Each row comes from the steps of one path. Every step used is in the known rows, and no mark comes twice. Write the path behind each row, first mark first.
Known rows:
lani supu mibu pazoto nipor: [ -5.4 -18.5 -14.9  -6.4   2.8  22.8 -16.9 -18.6  12.7  -3.4   4.3  15.7
 -26.2 -14.8  12.8  12.4  -1.6 -14.1   3.8   8.8  -0.5   1.9   8.5   1.5
  -8.7  19.0  -9.4  15.2   6.1 -11.5   7.8]
nare dagub nipor pazoto: [ 15.6  17.3 -20.2  -4.4  12.9 -12.3   1.4   6.2  -5.9  -2.3  28.6   1.4
  36.0  10.5   1.5   1.6  -5.4   3.9  17.8   5.9  15.4 -12.0 -11.4   0.4
 -35.5  15.3  -1.8   2.3   9.3  18.8   0.7]
supu lani: [  2.4 -15.0 -13.8  -1.8   3.4   8.1  12.0 -19.4 -11.1  -1.1  15.5   8.2
  -5.0   5.0  18.9 -13.4  -2.3  -7.0   8.3  10.3  13.8   2.5   0.6 -13.3
   4.7   9.1 -10.3  -2.1   4.9   2.0  -3.6]
nipor pazoto mibu supu lani: [  6.6 -13.9 -33.4  -2.3  -1.2 -11.7  -3.7  -0.9  44.7   2.2  12.8  11.1
 -35.9  -8.4  11.2 -20.2   6.8  -4.7  29.6  -1.3  20.4   7.0  -0.7  -5.0
  10.5  31.9 -31.9   6.2  11.6  -3.1   6.7]
mibu pazoto nipor: [ -1.2 -35.2 -29.2  -2.6  -0.8   4.0   5.2 -13.6 -10.3   3.8   0.3  12.8
 -16.7  -4.9   3.6   8.6  -4.9   1.8  -3.6   9.8   2.8   3.7   1.9  -5.8
  -2.4  12.3 -11.4   6.8   8.8  -6.4   5.4]
buvan gora nipor dagub nare: [ 12.4   7.3   3.5  -4.7  10.2  -4.0  10.0   9.5   3.4  10.2 -23.1  -5.3
   4.4  -3.4 -20.1   5.4  -7.4 -11.4  24.9   6.1  12.1  20.5 -12.4 -25.1
   1.8 -19.3  -0.8   8.9   0.5   0.8  -6.4]
dagub nare pazoto mibu supu: [  3.2 -21.4 -15.3   3.7   0.7  -5.7  12.4   2.4  38.2   6.1  -3.3  -1.5
 -39.9  -6.7   8.4   1.6 -12.9  -0.7   3.5  -0.8 -28.6   1.2  -7.5   0.4
 -29.3  -0.7   6.9  20.0  -6.4  -2.2   2.2]
gora nare pazoto nipor dagub dagitu: [  4.2 -17.2 -15.2   7.5   5.3  -1.8   1.6 -15.0   1.5  16.2   7.6 -29.8
   4.7   9.9  20.9  -3.7 -13.5   0.9   1.5  -1.0 -11.7  -6.6  -8.5  -6.8
 -26.7 -24.4   6.6  -3.6   3.0 -10.2  10.9]
pazoto nipor dagub nare: [  5.4 -11.3 -13.2   2.0  -4.9  -8.0   8.3  -6.6  -3.3   7.5 -24.2  -9.4
  -7.7  -5.2   3.8 -11.1 -13.7  -6.1  10.0  12.1  20.9   4.8  -7.8 -14.7
  -9.4  -9.2 -12.5   8.5   4.7 -10.9   2.7]
nipor pazoto mibu: [ 19.6  -8.3 -36.5  -0.2   0.3  -4.8  16.3   7.6  38.8   5.0  11.7  -5.9
 -19.7   9.2   4.7  -3.8   1.1  -3.2  19.5   4.2  13.5   3.3  -7.7  -7.3
   4.7  18.2 -14.6  12.0   3.6   0.4   5.3]
buvan gora nipor dagub dagitu: [ 11.4  10.3  -2.7  -4.0   8.9   0.5   5.1   9.6 -12.4   9.3  -5.2 -11.2
  22.9   1.4 -22.5  -0.4  -6.4  -4.0  20.7   1.7  11.9  17.9 -13.7 -22.5
  -9.6 -22.4 -17.8   9.3   0.6   0.8  -3.2]
supu mibu pazoto nare: [ -3.1  -9.3 -14.9 -10.4   7.7  11.5 -12.4 -27.1  13.0  -2.1  11.9   8.1
   4.2 -21.5  18.4  19.0   0.9  -2.5   2.3   3.0   8.0   3.4  -0.4   1.1
  -3.2  -1.6  -4.0   3.8   7.2   5.0   6.6]
buvan gora: [ 14.4 -14.3 -12.3  -0.9   5.0   3.5  17.6  10.9  19.6   2.9  13.1  -1.9
  -0.2   8.4 -11.7  -7.9  -2.1  -8.4   6.8   6.3   0.8   3.8  -9.5 -16.5
   4.0   7.6   7.3   4.6  -4.3   8.8  -7.9]
buvan gora nipor pazoto: [ 18.9  -9.2 -17.2  -7.2  11.4  -4.2  17.1  19.8  13.1  13.6   6.9   2.7
   6.4   3.8 -22.8   7.7   5.1 -10.2  31.0   1.8   7.2  13.0 -10.3 -22.7
  20.8  10.0 -10.4   9.8   1.6   4.3  -2.3]
pazoto nare gora nipor dagub dagitu: [  5.1  13.0 -17.0  -5.1  -6.2   5.5   2.3  -6.9 -15.5  19.0  -0.9 -22.7
  10.4  -4.2  -1.9  23.8  -7.4  -7.1   3.6  -0.2   6.5   5.5 -19.4   0.5
 -46.8 -41.8 -20.3  13.9   0.4  -1.7  13.4]
dagub dagitu: [  6.2  -3.3  -9.1   2.1   5.2   4.6  17.8   2.9 -17.1  -0.3  15.8  -7.6
  20.8   5.3  -2.4 -11.2 -12.6   5.1  -6.4   6.8   9.4  -3.7  -4.1  -6.0
 -31.0  -8.4 -23.3   7.7  -4.1   4.0  -2.6]
nipor pazoto nare dagub: [ 12.0  -4.3 -27.6  -7.0  -1.9  -4.3   5.4  -1.0  18.5  11.3  21.4 -11.6
  10.1   2.0   7.3  -3.5  -4.4   3.3  14.5   4.3  11.0 -14.7 -13.6   8.2
 -17.9  11.6   0.4   8.8   3.1  10.8   9.1]
buvan gora nare dagub nipor pazoto mibu supu: [ 21.9  19.4 -24.3  -2.9  14.9 -27.3 -16.2  26.9  70.5   4.9  22.6  -9.8
  -2.2  12.2  -2.4  -3.3   4.4   2.4  38.7 -10.2  -2.0 -14.3 -12.0   5.5
 -35.1  23.1   9.1  -6.1  14.0  21.2   1.1]
nare gora: [  9.3 -13.6 -23.3   0.2  -2.6   2.0  16.9  -2.8  15.1   4.6  23.8   1.9
 -10.7  10.4   1.2  20.6  -5.7  -8.1 -11.4   9.4  -5.3  -3.8  -7.6  -0.2
 -26.6  -4.8   6.6   6.0  -3.0   3.1   3.6]
lani supu mibu pazoto nare gora buvan: [  0.3 -15.4  -9.3 -11.2   0.9  26.0 -20.0 -19.2  29.5   8.2  -0.5   3.0
 -36.3 -17.2   8.5  40.2   4.5 -16.5  -8.8   0.3 -29.2  -5.5   3.2  16.3
 -21.8  -3.4   0.9   9.4  -1.8  -3.2  10.9]
dagub nipor pazoto nare gora buvan: [ 19.6  -3.4 -23.9  -4.2   1.7  -5.6   3.7   7.6   0.4  16.0   0.3 -16.4
   5.2   0.2  -6.3  20.5   4.8  -8.8   6.7  -1.9  -6.9 -12.3 -15.8  -0.3
 -30.0  -5.6 -16.7   1.5   3.8  13.5   5.2]
mibu pazoto nipor dagub nare gora buvan: [  0.8 -28.0 -18.5  -2.0  -0.8 -13.6  -6.2 -16.0  -0.3  11.1 -35.5  -2.1
 -40.2 -11.0  -6.5  33.9  -7.3  -1.1  -5.0   7.9  -9.0   4.0   2.4  -3.1
 -18.1 -12.8  -1.4   3.0   7.7 -14.3   7.5]
pazoto nare gora nipor: [  7.1  -9.9 -24.5  -9.1  -6.8  12.6  15.7  -8.9  -5.5  20.1   6.3  -6.3
  -7.0   3.5   5.0  34.3  -2.1 -13.1   1.4   4.5 -12.8  -0.8 -14.0  -0.3
 -26.6 -24.2  -4.7  11.0  -2.7   1.2   9.1]
pazoto nipor dagub: [  7.0 -16.5 -24.9   0.0  -8.3  -2.7   3.7 -10.2   2.7   9.2 -10.2  -3.0
   0.4   0.8   8.5  -9.0  -6.7  -6.1   8.6  11.3  14.1   8.1 -10.4 -16.6
   9.3  -3.4 -12.3   4.5   6.1 -10.6   6.2]
lani supu mibu pazoto: [ -2.0  -3.4  -4.7  -6.5   9.9  24.5 -13.4 -13.8  22.7  -9.5  19.3  22.3
  -9.2 -14.5   7.4  14.4  -2.5 -10.9   0.7   7.0   1.0   8.0   6.9   4.9
  -5.8  12.9  -8.1  13.1   3.2  -2.2   6.1]
buvan gora nare: [ 16.9 -12.6  -7.1   0.8  11.3   0.9  14.6   7.5  39.1   9.1  18.3  -9.0
   4.7  18.1  -0.8  -5.0  -0.8  -7.1   9.7   2.0  -2.7  -3.2  -6.6 -12.1
   5.3  -0.2  10.5 -12.0   1.2   8.5  -5.3]

Write each row's path:
[  5.9  -5.7 -19.1  -7.0  -4.5   5.4   7.6 -12.1   6.0   8.6  14.5  -9.1
  10.0   7.4  16.1  -0.1  -9.7   3.0   2.7   7.7  -4.6 -15.2 -12.6   6.8
 -26.4  -4.5   9.1   5.3  -1.6  11.9   3.2]	pazoto nare dagub
[ 18.9  18.9 -14.4  -2.4  18.0 -15.3  -1.8   3.8  15.5   3.1  34.1  -6.7
  37.7  21.0  14.9   3.3  -4.4   5.0  21.3   0.9  10.9 -19.1  -7.3   3.5
 -32.7   7.3   4.7 -13.8  13.4  19.3   4.5]	gora nare dagub nipor pazoto
[ 16.2  10.6 -31.9  -1.1   0.0  -3.8   4.8   8.7   7.9   9.3  24.1 -15.4
   7.4  -2.3  -3.5  14.2   1.5 -11.0   3.7  -0.6  18.2  -9.2 -21.1   7.0
 -50.8  -0.8  -9.8  10.9   5.7  16.3  10.7]	dagub nipor pazoto nare gora
[ -4.1  -6.0 -19.4 -16.7   7.1  11.8 -13.0 -27.6   1.6   9.0  11.0   9.7
 -10.5 -16.1  13.0  63.8   4.1 -10.5   4.6   0.7 -10.7   6.1  -1.1   4.2
 -23.1 -18.0   5.3   6.5   6.4   2.0  11.7]	supu mibu pazoto nare gora nipor
[  9.6   8.5 -30.0  -1.0   4.0 -12.2 -10.8   5.8  19.8  -4.2  12.1   9.8
 -15.0  -8.6   9.0 -17.5   7.1  -5.5  30.5  -3.4  26.0   5.9  -5.3  -5.6
 -11.6  29.0 -38.9   5.7  17.1   8.4   2.5]	dagub nipor pazoto mibu supu lani
[ -3.7  -7.5 -11.2  -3.4   4.1  -2.4  -6.1 -19.9  13.3  11.2 -20.1   4.5
 -40.9 -14.1  18.0   6.6  -6.5  -7.2  29.3  -2.2 -13.2  20.2  -6.3 -13.1
  -4.7 -13.6  -3.3  14.5   6.1 -11.3   6.0]	gora nipor dagub nare pazoto mibu supu lani
[ 18.0   9.6 -19.5   0.3  10.4  -7.5  10.3  13.1  -4.7  -0.8  19.2   2.9
  32.4   1.7  -5.2  -4.5  -1.5  -4.2  13.5   4.5  26.0   2.6 -11.5  -9.6
 -14.9  11.0 -23.7   5.2   8.6  13.3   0.6]	dagub nipor pazoto
[ 17.2  18.9 -26.6  -2.6  10.6 -25.3 -14.1  12.1  53.8   3.2  23.1  -2.2
   8.9  11.3  14.0   2.3  -1.2   7.2  29.7  -6.8   1.0 -16.3  -8.2  12.6
 -35.9  16.6  -8.8  -7.3  15.8  14.9   8.5]	gora nare dagub nipor pazoto mibu supu
[ -5.1   4.4  -9.1 -13.2   3.9  25.7 -25.4 -24.7  25.6  -2.5  21.4   7.0
 -10.6 -14.7  19.2  17.9  -4.4  -4.8   4.8   4.4  -6.6  -9.4   0.6  22.2
 -33.8   9.3  12.4  14.6   3.0   5.6  11.3]	lani supu mibu pazoto nare dagub
[ -4.6  -1.0 -13.6 -15.0   2.0  32.6 -18.0 -19.5  14.5   9.5  11.1  10.0
 -28.1 -17.7   8.3  52.5   3.3 -20.4   2.6   0.7 -17.0   5.9  -1.5  14.5
 -33.3 -11.0  -0.3  21.0   2.9  -4.2  16.6]	lani supu mibu pazoto nare gora nipor
[  9.8 -19.9  -3.0  -0.8   3.1  -6.8  20.8  -0.3   4.0   9.6 -13.9  -5.8
 -19.7   6.4  -3.7  24.6  -9.4  -4.9  -8.5   8.8 -21.4  -9.5   0.1  -3.5
 -27.2 -15.4   5.4   0.9  -8.6  -0.6  -5.7]	dagub nare gora buvan
[ -4.2 -13.3 -21.6  -7.6   5.2  -3.9 -24.9 -30.4  12.1  -3.2  -3.1  13.0
  -2.2 -19.3  17.0  18.9  -0.8  -5.5  11.0   7.2  15.9  14.4   2.5 -11.3
  12.7   1.2  -1.4   0.1  15.8 -12.5   8.8]	supu mibu pazoto nipor dagub
[ -2.7  -3.9  -8.4  -8.8   3.2  31.5 -15.7 -16.6  24.2  -1.3  12.6   8.7
 -13.1 -22.6  12.5   9.5  -0.8 -13.5   1.2   3.0   2.1   4.0  -0.5  11.6
 -11.4   4.9 -11.6  17.0   3.0  -0.1  11.1]	lani supu mibu pazoto nare
[ -3.0 -12.3 -23.1   1.4  -0.8  -1.5  -7.8 -13.1 -22.0   0.8  -6.2  -3.6
   0.2 -13.1  -2.0  -3.1 -10.6   7.9  -2.0   5.6  24.2   9.3  -3.1  -4.1
 -21.1  -6.1 -26.8  10.5  12.5 -10.1   9.7]	mibu pazoto nipor dagub dagitu
[ 14.2 -21.6 -24.2   3.9   6.6   7.2  17.5 -11.6  39.1  13.0  16.8 -15.9
 -27.5  26.2  31.8  12.0  -5.2  -2.0   4.9  -0.7 -34.2  -8.8  -5.7  -3.7
  -8.9  -8.1  24.9  -2.1  -2.3  -0.4   5.7]	gora nare pazoto mibu
[ -1.9 -16.5 -17.1   0.8   0.5  -7.7  -2.7 -14.3  -7.0   1.7 -22.5   3.5
 -18.0 -16.6  -1.2   4.9 -12.8   1.4   3.3  10.3  22.9  12.7  -1.4  -7.5
 -10.0  -3.0 -10.9  10.1  13.0 -11.2   7.2]	mibu pazoto nipor dagub nare
[  2.9 -42.4 -26.5   2.3  -2.4   8.3  18.1 -13.3  -9.7  12.8   7.6  -5.3
 -17.2   8.0  14.3   5.2  -9.1  -6.0  -4.8   8.2 -27.8  -6.7  -7.9 -12.0
  -7.1   1.5  17.8  11.0  -4.8  -7.9   3.5]	nare pazoto nipor
[ 10.5 -23.5 -30.6   2.7   1.4  10.1  19.9  -9.3  22.1   7.6  11.6  -7.8
 -29.9  16.4  19.7  10.0  -7.0  -3.0   0.4   3.5 -30.2  -1.0 -10.1  -7.2
  -9.2  -0.5  23.0  14.2  -6.7  -0.2   2.9]	nare pazoto mibu
[  9.0  15.7 -16.4  -7.1   1.3   5.0   0.3  -7.3 -17.9   3.2  14.5 -10.8
  31.7   6.6  14.1   0.5  -9.1   2.8   5.0   6.0   1.7 -15.9 -17.9   5.5
 -51.3  -7.1   5.3   3.4   4.3  22.8  -0.4]	pazoto nare dagub nipor
[  5.8   0.8  -0.1  -4.4   5.9  23.2  -2.3  -5.0  29.4  -4.4  16.9   8.9
   0.5  -3.0  13.0   0.3  -3.8 -18.6   5.9   8.8  -1.1   1.1   1.2  -2.9
  -6.2   6.7  -5.8  11.7  -5.7  -2.0   1.5]	lani supu mibu
[  5.3 -26.5 -28.6   1.7  -2.5   0.8   8.2  -1.9  44.6   7.5  11.3   3.7
 -31.2  -0.6  12.8   3.1  -6.1  -0.1   1.6  -1.8 -32.3   2.2  -9.8  -0.4
 -11.1   4.6   5.4  15.0  -4.1  -2.3   5.7]	nare pazoto mibu supu
[  8.8   5.7 -20.1  -3.8   2.4  -5.1   4.3   2.6  -2.4   8.6  25.7 -25.7
  20.6   0.3   1.0 -12.0  -9.6  11.1  11.5   0.7  17.5 -20.2 -11.8  12.7
 -47.8   1.9 -13.7  12.3   0.7  11.2   8.2]	nipor pazoto nare dagub dagitu
[  3.4   4.0 -13.3  -4.0  -2.1   7.1   6.6  -7.4 -15.8   6.2  17.8 -22.6
  21.3   5.4   9.7  -7.8 -14.7  11.4  -1.0   4.8   3.5 -21.3 -11.1  11.0
 -57.8 -12.2  -3.9   8.5  -3.6  12.0   2.2]	pazoto nare dagub dagitu
[ -2.8  -9.6 -14.9   3.5   0.3  -6.1  -7.8 -18.2  33.7   3.2  -8.5  -1.3
 -47.9 -15.0  21.3 -11.4  -7.9  -4.9  16.9  -1.5  -2.6  13.2  -6.6  -5.9
 -13.9  -1.0   5.7  12.7   4.6  -7.5   5.9]	nipor dagub nare pazoto mibu supu lani
[ 12.5  18.2  -6.8  -3.2  14.6  -4.6   0.6  -5.6   1.5   0.4  26.7  -4.3
  39.9  26.2  23.9   7.7  -9.7   5.6   7.8   4.9  -4.2 -21.0  -6.6   2.8
 -41.6  -6.8  12.3 -17.6   9.4  20.0  -1.5]	gora nare dagub nipor
[ 13.2  -9.4 -28.3  -6.6   4.6  -6.8  16.4   5.5   5.4  15.4  18.9   5.3
  -2.5   6.5  -9.5  36.3   1.6 -11.2  13.5   4.4   2.0   6.8  -8.2  -6.0
 -10.4  -1.4  -9.6  11.0   2.0  -1.4   9.3]	nare gora nipor pazoto
[ 14.5 -25.1  -9.4   3.8  16.7   4.8  16.0   0.3  37.4  13.9  26.3 -14.5
  -7.6  19.7   7.1   5.2  -3.5  -6.8   3.1  -2.0 -30.7  -5.7 -10.4 -11.3
  -2.2  -4.6  40.0  -6.8  -5.0   8.3  -1.7]	buvan gora nare pazoto
[  9.8 -10.7 -27.8  -8.6   4.4  -7.7  -4.2  11.0  37.5  10.6  -1.2   8.8
 -39.9  -7.0  -6.8  -4.6  13.8 -12.1  49.7  -5.8   6.9  18.3  -4.4 -18.5
  23.1  27.9 -23.0   9.4  11.2  -0.5   0.2]	buvan gora nipor pazoto mibu supu lani
[ -0.2 -11.7 -24.1  -9.2  -0.1   6.6  -4.1 -20.6  -0.4   4.0  15.2   3.3
  -0.8  -5.0  10.8  14.4  -8.0  10.7  -3.1   5.7  -2.4  -7.6  -6.6  14.4
 -28.0   1.8   8.6   6.8   6.8  11.6   8.4]	mibu pazoto nare dagub
[  8.6 -16.8 -17.0   4.6   4.4   4.5  24.6  -6.9  16.2   5.7  -0.8 -14.4
 -36.8  10.5  15.7   8.9 -13.5  -1.1   1.1   4.6 -24.6  -3.1  -7.1  -6.3
 -31.2  -5.4  23.3  18.4  -8.7  -0.2  -0.9]	dagub nare pazoto mibu
[ 13.8 -10.9 -36.1  -1.5  -5.9  -1.8  11.8   3.5  27.9  16.1  24.6 -14.8
 -14.4  -2.7  -1.7  13.6   1.6 -10.4   2.0   1.5  12.1  -7.4 -16.2   8.3
 -25.5   1.9  -5.0  12.9   0.1   5.5  13.9]	nipor pazoto nare gora
[ -2.3 -10.1 -10.4  -8.3  15.3   3.3  -9.8 -22.6  14.4  -9.4  18.9  22.0
   8.0 -13.8  13.6  24.1  -1.2  -1.0   1.7   6.6   7.1   8.8   7.3  -4.8
   4.6   5.0   0.3   1.1   8.6   2.1   1.5]	supu mibu pazoto
[ -5.6  -0.5  -1.4  -3.1   4.8  11.6 -24.8 -17.9  16.8  -4.8 -17.3   7.2
 -27.0 -26.7   6.9   6.8  -8.3 -14.5  10.6   8.9  16.1  11.6   5.0   1.0
 -16.8   4.2  -7.2  17.9   9.3 -15.9   9.8]	lani supu mibu pazoto nipor dagub nare
[ 20.1  19.5 -33.2  -3.7   7.8 -11.6   0.7   7.3  15.7  -2.4  20.1  -8.4
   5.3  18.7   9.9   6.4  -1.9   3.9  25.1   3.3   9.5 -11.7 -11.7   1.6
 -39.0  19.1   2.5   7.7   9.9  17.4   1.8]	nare dagub nipor pazoto mibu
[ 12.8 -12.0  -8.9  -8.0   8.8   7.3  18.7   8.6  -0.9  11.1  -1.2   4.6
   6.3   8.3 -15.2  10.7  -0.2 -10.5  17.4   5.2  -9.3  12.5  -9.7 -24.2
  10.1  -3.7  -0.2   7.0  -2.2   5.0  -8.1]	buvan gora nipor
[  3.4  -6.2 -12.9  -2.1   2.2  -7.2   1.7  -3.1  25.2  13.8 -24.0   2.3
 -25.1 -11.7   4.8  16.7 -11.3  -3.9  19.4  -2.7 -21.9  20.1 -12.6  -9.2
 -11.9 -21.1  -2.5  20.5   0.1 -10.9   8.1]	gora nipor dagub nare pazoto mibu supu
[ -2.8  20.1 -12.5 -14.3  15.6   5.5 -28.4 -27.7 -10.0  -8.5  21.6   6.0
  30.2 -13.1  23.5  28.5  -3.3   5.1   7.0   2.2   2.2 -10.1  -4.8  10.7
 -46.0  -1.1  12.4  -0.5  13.8  22.0   3.3]	supu mibu pazoto nare dagub nipor
[ -6.8  -7.8  -8.2  -5.0   9.1  -9.8 -20.3 -26.3   4.4  -4.3 -17.4   6.9
 -10.1 -25.8  12.3  16.7  -7.5  -3.6  11.7   8.5  21.2  11.5   6.0  -9.6
  -4.9  -3.4  -1.6   5.3  14.8 -11.6   5.7]	supu mibu pazoto nipor dagub nare
[ -5.9 -26.3 -19.9  -8.1   8.0   2.7 -12.2 -27.2   0.7  -4.0   6.7  15.1
  -8.3 -13.6  17.2  21.4  -0.6  -3.8   5.2   8.4   1.8   1.5   8.5  -8.9
   4.9  11.8  -0.2   1.6  10.6  -7.3   3.5]	supu mibu pazoto nipor
[  9.2   5.5  -3.8   1.6   3.0  -7.0  11.1  -1.7   9.6   1.2  -9.4  -3.2
   8.9  -5.6   0.4  -9.2 -14.6  -4.2   4.8  10.7  24.7  11.2  -9.5 -11.6
 -11.1 -14.7 -11.0   7.9   2.0  -1.1   0.1]	nipor dagub nare
[  0.6 -36.5 -14.4   4.9   0.8   1.4  22.4 -10.4 -14.9  10.5  -6.8 -11.0
 -26.5   3.0  10.5   3.9 -16.1  -4.8  -2.5   9.0 -21.6  -8.8  -4.9  -9.9
 -25.8  -4.3  19.8  14.6  -6.1  -7.9  -1.0]	dagub nare pazoto nipor
